Every row comes from one small tree of marks. Brackets hold a mark, then the marks that hang from it, in the order of their numbers. Every link used is in the known rows. Which tree was each row made from?
Known rows
{Q_412 Q_295 {Q_984 Q_396}}: [ -6.7   3.3  12.7  21.1 -43.1   2.6  -6.2  -9.5  -4.1  -0.7  -7.7  10.0
 -10.6  23.1 -22.2 -14.3  -5.2 -14.8  -7.8  16.6   4.4  18.6 -13.7  -7.6]
{Q_984 Q_396 Q_412}: [ -6.7  -1.1 -10.7   6.6 -22.1   0.6   0.4   0.9  -1.0 -18.9 -14.5  -6.4
 -15.5 -11.9 -16.7  -1.8 -12.0  -4.8  -3.2  33.5   9.4   5.9 -10.3   1.6]
{Q_984 Q_396 {Q_412 {Q_295 Q_645}} Q_876}: [-23.8  -3.0  -2.7   7.4 -14.4  -1.3   0.8  -0.6   4.3  -8.2  -7.4 -12.8
 -16.7  51.3 -24.1   5.9  -9.1 -16.2 -17.6  49.9  14.5  18.2 -29.6  -1.7]
{Q_412 {Q_295 {Q_645 {Q_271 Q_876} Q_984}}}: [-25.7  10.3   3.8 -15.8  -2.8  19.0 -29.8  -2.4  -4.4   1.9 -13.3  -3.4
   0.0  86.9  -4.3   3.9  -6.5 -35.9 -23.1  14.4  -0.6  22.0 -12.7  -3.3]
{Q_295 {Q_412 {Q_984 Q_396}}}: [ -8.2  -2.4   5.6  11.2 -47.8   1.9  -6.7  -2.7  -1.7  -8.4  -8.9  19.0
  -9.2   2.3 -10.7 -10.5  -8.9 -13.2   3.6  34.5   8.6   1.1 -15.0  -7.0]
{Q_295 {Q_412 Q_984} Q_645}: [ -9.1  -2.3  11.5  -2.9 -31.8  -0.1  -5.9  -2.2  -0.3  -3.6   3.8  15.3
   1.8  43.7   0.2 -11.9   3.4 -14.6   2.7  40.4   7.0   0.8 -21.7  -3.8]
{Q_876 Q_984}: [ -1.4  -2.9  -0.5   2.3 -13.5   0.5  -2.4   5.3  -1.9  15.4  -3.6  -2.7
  -3.8  -6.4  -1.4  -0.1   1.9   2.6   4.0  14.4   0.3   4.7   2.2   1.1]
{Q_412 {Q_295 Q_645} {Q_984 {Q_876 Q_271}}}: [-29.5  -2.5  19.9   5.9 -27.8   0.4  -7.7  -2.9   1.7  -2.7   6.3  -2.7
  -3.9  53.7  -9.1  -0.7   8.0 -21.4  -7.2  23.8   6.1  24.4 -22.2   0.1]
{Q_396 {Q_984 {Q_412 Q_295} {Q_876 Q_271}}}: [-29.0 -13.0  -1.6   6.1   1.1  -4.2  -6.0   4.8  -2.0 -23.0  -5.2   1.0
 -10.0  13.9   8.8   3.0   1.7 -13.4 -10.6  28.0   7.7  14.9  -7.8   3.9]
{Q_271 {Q_876 {Q_984 {Q_412 {Q_295 Q_645}}}}}: [-34.7  -0.9   0.2  -1.3 -26.5  -0.2  -2.4  -3.7  -1.9   6.9 -24.0   2.1
  -0.5  61.2 -15.1  -3.4  -0.5 -21.2 -21.9  52.9   9.8  16.9 -16.8   5.4]
{Q_396 {Q_984 {Q_412 Q_295}}}: [ -5.4  -6.3  -5.5   6.3   0.3  -4.4  -5.6  -1.4  -4.0 -17.7  -5.8  10.7
  -1.7  24.6   5.3 -11.5   2.9  -8.8 -12.0  26.4   4.2   6.7  -8.7  -2.0]
{Q_295 Q_412}: [-5.5 -5.2 -3.3 -2.5 -1.9  1.1 -0.9  0.5  0.6 -4.5 -2.1 18.7  1.8  8.6
  8.9 -1.4 -1.0 -4.0 -1.3 24.3  1.8 -8.4 -4.5  0.9]
{Q_396 {Q_984 Q_412 {Q_876 Q_271}}}: [-24.2 -14.5  -5.2   0.7  -1.3  -4.6  -5.9   9.2   0.4 -26.2  -5.8  -9.1
 -10.0 -17.6  11.1   6.0  -0.1  -8.7   2.6  21.8   9.7   5.9  -5.4   4.7]
{Q_271 Q_876}: [-22.3   1.9   0.8  -2.8  -9.7   0.2  -0.7  -5.1   1.7   0.9 -21.5   5.3
   5.0   6.1  -4.2   3.1  -4.2 -11.7 -11.5  -7.3   3.3  -0.4   2.2  -0.6]
{Q_645 Q_271 Q_295 {Q_984 Q_396 Q_412}}: [ -6.2   4.6 -15.7  -7.5 -15.1  32.7 -18.5  14.2  -9.2 -15.1  -8.3 -17.6
 -26.8  -4.1  -3.4   2.1 -25.1 -25.1  -1.3  41.0  12.4  33.1  -7.9   4.7]
{Q_876 Q_271 {Q_984 {Q_412 Q_295}}}: [-19.5  -8.5  -3.3   8.6 -23.9   4.7  -2.4   3.5  -7.6  -9.4 -10.0   4.1
  -8.7  11.9  -3.6  -4.8   2.9 -10.1  -6.6  50.8   0.4  19.3  -4.0  14.0]
{Q_396 {Q_984 Q_876}}: [-9.3 -7.7  0.8  0.3 11.7 -8.1 -5.2  5.4  3.4  1.7  1.6 -5.2 -3.0 -5.4
 11.3  8.5  1.8 -2.4  0.0 -8.9  7.5 -1.5 -3.3 -8.6]
{Q_396 {Q_984 {Q_876 Q_271}}}: [-22.9 -13.6   1.4  -0.1   5.3  -7.3  -6.2   7.9   0.8 -15.1  -1.5  -7.2
  -8.7 -13.1  12.1   9.3   3.9  -6.1   4.7  -6.8   7.2   2.1   0.3  -3.4]
{Q_876 Q_271 {Q_984 Q_412}}: [-16.8 -10.2  -7.8   2.6 -25.4   2.5  -2.4  10.0  -5.5 -12.7 -10.8  -5.5
  -9.6 -18.8  -1.1  -1.8   0.6  -2.8   6.0  45.3   3.0  12.3  -1.0  13.7]
{Q_984 Q_396 Q_412 Q_876}: [-15.5  -2.7 -10.1   8.6 -16.0   1.0   0.7   4.2   3.7  -7.9 -11.4 -13.6
 -18.1 -15.9 -14.8  10.5 -14.6  -5.9  -4.1  32.9  12.1   8.9 -13.6   1.8]
{Q_271 {Q_876 {Q_984 Q_396 Q_412}}}: [-29.0  -3.3 -11.2   7.7 -46.1   2.4  -1.5   2.4  -1.8   0.2 -39.2  -3.9
 -14.1 -12.0 -23.8   1.6 -15.7 -13.9  -9.1  41.2  14.4  10.8  -7.1   1.8]
{Q_295 {Q_412 {Q_984 Q_876}} {Q_645 Q_271}}: [-14.8  -6.6  10.4  -9.6 -23.2  10.1 -18.4   3.1   3.4   4.6   8.2   3.3
  -2.6  48.2   9.8   5.6  -1.0 -24.4   0.7  45.9   5.6   5.0 -25.3  -0.5]
{Q_876 Q_271 {Q_984 {Q_412 {Q_295 Q_645}}}}: [-25.4  -9.8  -1.8   2.7 -24.3   0.9  -2.6   5.2  -5.7 -13.4  -6.8  -3.9
  -8.8  47.3 -10.7  -6.5   7.0 -13.4  -7.9  60.5   5.6  21.8 -16.8  10.8]

Which tree is each row?
[-33.4  -1.8  -6.1  13.6 -42.5   2.7  -2.1  -3.9  -3.2   2.4 -38.7   5.9
 -12.3  19.3 -24.6  -2.2 -13.0 -17.6 -22.5  46.7  11.0  17.9 -10.5   1.2] | {Q_271 {Q_876 {Q_984 Q_396 {Q_412 Q_295}}}}
[-26.0  -5.7  10.9  14.9 -45.6   2.0  -7.1   1.1   0.7  -8.7  -8.5  -9.4
 -18.5 -19.4 -16.2   3.7  -6.4 -14.6   6.4  11.8   9.7  17.7 -10.2  -2.3] | {Q_412 {Q_984 Q_396 {Q_876 Q_271}}}
[-23.5  -9.4  -7.3  18.2 -39.9   3.7  -2.8   4.0  -8.1 -16.5 -21.0  -0.3
 -20.5   6.0 -21.6  -5.1  -5.8 -11.9  -6.6  55.9   7.0  22.9  -9.1   6.9] | {Q_876 Q_271 {Q_984 Q_396 {Q_412 Q_295}}}
[ -9.9  -1.1  -6.7  13.8 -20.2   2.6   0.6  -4.4  -3.6 -15.3 -14.7   2.6
 -13.1  19.5 -20.5  -5.1  -9.6 -10.4 -15.0  39.5   7.2  14.5 -13.6   0.7] | {Q_984 Q_396 {Q_412 Q_295}}
[ -5.7   7.1  -2.6 -11.5  11.1  21.4 -28.7  11.9   0.0  11.7   8.1 -15.4
  -9.1   9.4  13.4  17.9 -11.2 -15.5   0.1   5.1  -2.9  14.9  -2.4   0.0] | {Q_645 Q_271 {Q_984 Q_876}}
[-28.4  -8.4  -9.0   7.8 -22.1   2.6  -0.5   6.8   1.5 -24.4 -14.1 -15.8
 -22.1 -22.7 -14.3  10.8 -11.8  -9.9  -0.4  34.2  13.1  11.4 -11.2   6.0] | {Q_984 Q_396 Q_412 {Q_876 Q_271}}
[-28.8  -1.0  -3.7   6.8 -27.4   3.5  -3.0  -4.0  -2.0   9.3 -29.3  12.5
   1.2  25.6  -8.5  -2.2  -4.5 -16.5 -24.0  42.9   4.2  15.8  -4.6   6.8] | {Q_271 {Q_876 {Q_984 {Q_412 Q_295}}}}
[-16.8 -10.7  -3.2  11.7 -34.5  -0.5  -2.6   8.7  -6.4  -6.9 -16.9 -11.3
 -22.2 -20.2 -17.7   2.2  -4.4  -4.9   9.2  20.6   5.4  11.4   0.5   1.3] | {Q_876 Q_271 {Q_984 Q_396}}
[-20.5 -11.1 -10.6  11.1 -40.6   2.5  -2.4   8.3  -6.6 -18.8 -22.3 -11.6
 -22.9 -25.5 -18.3  -0.5  -7.9  -5.3   6.2  49.3   8.8  14.7  -5.5   7.7] | {Q_876 Q_271 {Q_984 Q_396 Q_412}}
[-32.0  -9.1  11.7   0.1 -28.8  13.6   0.4   6.1   0.3  -4.2   0.6  13.5
  -8.6 -10.6  13.4   1.2  -5.1 -22.2   4.0  35.8  15.2  20.7  -8.4   6.7] | {Q_645 {Q_295 {Q_412 {Q_984 {Q_876 Q_271}}}}}
[-12.3   0.3  10.0  13.3 -39.6   1.6  -5.8   0.4   3.6   8.3  -4.2  -6.8
 -13.9 -11.5 -17.4   3.5 -10.3 -10.8   1.3   9.9  11.7  12.8 -13.6  -7.6] | {Q_412 {Q_984 Q_396 Q_876}}
[-10.0   5.8  -5.8  -3.4  -5.1  21.7 -27.8  10.9  -1.0   4.7  -2.3 -20.8
 -21.7   4.1  -4.1  19.3 -19.5 -18.8   0.9   8.9   2.3  16.9  -6.9  -5.1] | {Q_645 Q_271 {Q_984 Q_396 Q_876}}
[-22.6   1.6  -4.1  -2.8  -6.4  19.8  -7.5  11.7   1.1   4.1  -5.1  -1.2
 -23.4  -2.3   2.8  13.3 -23.5 -21.2  -1.3  32.4  17.8  20.8 -11.1  -5.3] | {Q_645 {Q_295 Q_412} {Q_984 Q_396 Q_876}}
[-26.6  -6.6  -3.8 -15.7  -5.0  21.9  -5.2   2.0  -3.2  -1.2 -19.4  16.7
  -2.9  18.2  15.2   6.7 -12.2 -30.3 -12.6  27.3  10.5   8.4   0.4   7.6] | {Q_645 {Q_271 Q_876} {Q_295 Q_412}}
[-20.4  -1.9  -0.1  -0.4   1.1  -0.5   0.6  -0.2   4.2  -1.1   1.2  -7.2
  -3.5  56.5  -8.0   5.2  -0.9 -13.3 -17.2  45.0   9.3  15.2 -25.6   4.4] | {Q_984 {Q_412 {Q_295 Q_645}} Q_876}
[-30.7  -8.7   8.9  12.5 -47.0   2.5  -8.3   2.1   0.4 -14.0 -10.0   9.7
 -16.4  -9.6  -7.8   3.0  -8.9 -19.1   5.6  36.8  12.9   8.2 -14.7  -2.4] | {Q_295 {Q_412 {Q_984 Q_396 {Q_876 Q_271}}}}
[-25.5  -7.3  -5.9   0.9  -6.2   2.4  -1.9   7.0   2.4 -17.0  -4.6 -10.3
  -9.1 -16.4   2.3  10.0  -3.7  -7.8  -0.4  31.0   7.5   9.4  -6.0  12.7] | {Q_984 Q_412 {Q_876 Q_271}}
[-27.4   1.7  -9.4   3.8 -21.5  11.9 -17.8  10.8  -2.0 -22.3 -11.9 -20.2
 -25.0 -16.7  -8.8  12.1 -17.9 -16.2   1.7  34.1  11.6  22.1 -10.1   2.9] | {Q_645 {Q_984 Q_396 Q_412 {Q_876 Q_271}}}
[-12.2   3.4  17.4  12.0 -22.9   4.1  -7.4  -5.3   3.5  17.2   4.3   9.0
  -0.2  25.7  -3.2  -0.5   0.9 -12.2 -10.2  12.3   2.2  18.4 -12.2  -3.4] | {Q_412 Q_295 {Q_984 Q_876}}
[-13.0  -0.4  17.5  -1.6 -18.5  10.6 -18.0  -2.3   1.9  12.7  10.5  -3.7
  -3.6  70.1  -3.4   2.7   2.6 -25.1 -10.4  28.0   1.8  22.8 -24.9  -1.4] | {Q_412 {Q_295 {Q_645 Q_271}} {Q_984 Q_876}}
[-13.8  -2.7   7.0   5.4 -47.0  -2.0  -4.9  -2.8  -0.7 -11.5  -6.1  10.1
 -11.0  37.5 -16.6 -11.6  -4.5 -17.2   2.9  43.9  12.8   2.3 -27.1  -7.7] | {Q_295 {Q_412 {Q_984 Q_396}} Q_645}
[-26.6  -6.8  -0.9   7.7 -14.5  -0.1   0.1   4.6   1.6 -12.4  -9.8 -14.8
 -20.4 -18.6 -13.7  14.0  -8.8  -9.4   3.3   7.3   8.8   8.9  -5.9  -0.8] | {Q_984 Q_396 {Q_876 Q_271}}
[-29.3  -2.5  14.2  19.5 -43.7   2.8  -7.4  -4.3  -1.2  -5.1  -8.2   1.1
 -16.1  12.2 -19.1  -0.5  -5.6 -20.2  -6.1  18.6   7.9  24.8 -13.8  -2.2] | {Q_412 Q_295 {Q_984 Q_396 {Q_876 Q_271}}}
[-19.3   2.9  -1.4 -10.8   8.5  20.2  -8.7  11.7   0.6  11.2   4.8   6.1
  -9.1   3.3  19.1  11.9 -14.9 -18.2  -1.9  27.2  12.3  19.3  -5.7   0.8] | {Q_645 {Q_295 Q_412} {Q_984 Q_876}}
[-25.5   9.2  -8.4 -20.8 -11.4  20.3 -29.5   5.7  -4.7 -12.6 -16.5 -13.9
  -4.5  50.9  -0.7   3.9 -12.4 -32.2 -13.5  36.6   6.1  16.4 -13.7   5.4] | {Q_295 {Q_645 {Q_271 Q_876} {Q_984 Q_412}}}
[-26.2   3.3   1.8  -7.3   4.6  21.3  -9.3  14.5  -2.4  -1.0   4.0 -16.1
 -16.0 -13.2  11.4  14.1 -11.5 -18.6   3.0   4.1  10.0  31.6   1.3   4.5] | {Q_645 Q_295 {Q_984 {Q_876 Q_271}}}
[-11.3   1.2  -1.9  -0.8  -4.8  -0.9   1.5  -3.7  -0.7 -12.2  -0.4   0.0
  -1.7  61.0 -10.0  -6.8   2.0 -11.2 -15.2  45.0   5.6  12.2 -21.3   4.4] | {Q_984 {Q_412 {Q_295 Q_645}}}
[-26.0  -2.2  -2.5   8.2 -38.7  -1.1  -2.7  -0.5  -2.0  10.6 -34.2  -2.6
 -12.2  -7.1 -22.5   5.3 -10.8 -10.8  -6.3  11.6  10.0   7.1  -0.4  -3.9] | {Q_271 {Q_876 {Q_984 Q_396}}}
[-14.5  10.7  -3.6   1.4   2.0  14.5 -16.8   4.0   0.9   4.2   0.4  -1.7
  -6.1  27.1   2.2   6.4 -10.3 -14.4 -16.3  34.3   2.9  22.7 -12.1   2.4] | {Q_645 {Q_984 {Q_412 Q_295} Q_876}}
[-19.7  -3.4  -1.5  -7.1 -19.5  12.9 -13.8   4.2  -4.2  15.9 -21.8  -1.0
  -2.3   9.4   1.2   8.7  -4.5 -17.7  -6.4  12.1  -1.3   6.7   4.6   3.9] | {Q_645 {Q_271 {Q_876 Q_984}}}
[ -5.6   7.7 -12.6   3.1 -21.2  11.6 -16.0   6.7  -4.6 -15.9 -11.5 -11.0
 -18.6  -5.9 -14.3  -2.4 -18.3 -10.6  -1.3  33.0   8.1  15.2  -9.5  -0.2] | {Q_645 {Q_984 Q_396 Q_412}}
[-20.5   1.1  16.1  12.5 -37.0  -0.9  -5.7  -6.5   3.4   7.3  -0.5  -5.8
 -13.5  55.4 -26.6  -1.1  -4.0 -19.5 -10.6  25.0  13.0  23.1 -30.6 -11.2] | {Q_412 {Q_295 Q_645} {Q_984 Q_396 Q_876}}
[-26.6  -5.2  -7.8 -13.4 -25.7  10.4 -14.0   7.2  -3.8   2.0 -22.4 -11.9
  -5.9  38.4  -5.8   4.2  -4.8 -23.7  -9.7  50.7   7.5  12.3 -12.7   9.7] | {Q_295 {Q_645 {Q_271 {Q_876 {Q_984 Q_412}}}}}
[-10.8   7.3  -5.8  -5.9   5.9  25.7 -28.9   8.5  -2.2   2.2   2.8  -7.2
  -8.7  35.2  10.0  11.1 -13.1 -23.6 -15.0  40.1  -2.5  25.3 -11.1   6.9] | {Q_645 Q_271 {Q_984 {Q_412 Q_295} Q_876}}
[-13.0   7.3   0.9  -8.1   9.8  19.7  -7.9  12.4   0.8  15.6   7.5 -14.3
 -11.2  -5.1   9.0  13.1 -14.1 -13.3  -0.8   3.1  10.9  26.9  -1.9  -0.6] | {Q_645 Q_295 {Q_984 Q_876}}
[ -8.6  -6.1   3.8   2.0 -40.3  23.2  -9.4   4.3  -8.5  -6.7  -6.0  11.5
 -18.7   3.8   0.0  -6.6 -15.8 -27.3   3.3  43.2  12.9  20.5 -11.9   0.9] | {Q_645 Q_271 {Q_295 {Q_412 {Q_984 Q_396}}}}
[-26.0  -1.5  -6.5  -0.6 -29.6   2.9  -3.2   1.1  -1.5   7.1 -28.4   2.1
  -0.8  -5.5  -6.3   1.6  -7.2 -10.7 -10.7  35.7   7.4   7.2  -0.9   8.5] | {Q_271 {Q_876 {Q_984 Q_412}}}
[ -5.6   7.0 -10.6   2.4 -16.2  24.5 -26.9   5.6  -8.8 -14.0  -9.7  -5.6
 -20.2  33.8 -10.5  -1.3 -19.0 -23.9 -13.0  44.5   0.8  26.0 -12.0   0.8] | {Q_645 Q_271 {Q_984 Q_396 {Q_412 Q_295}}}
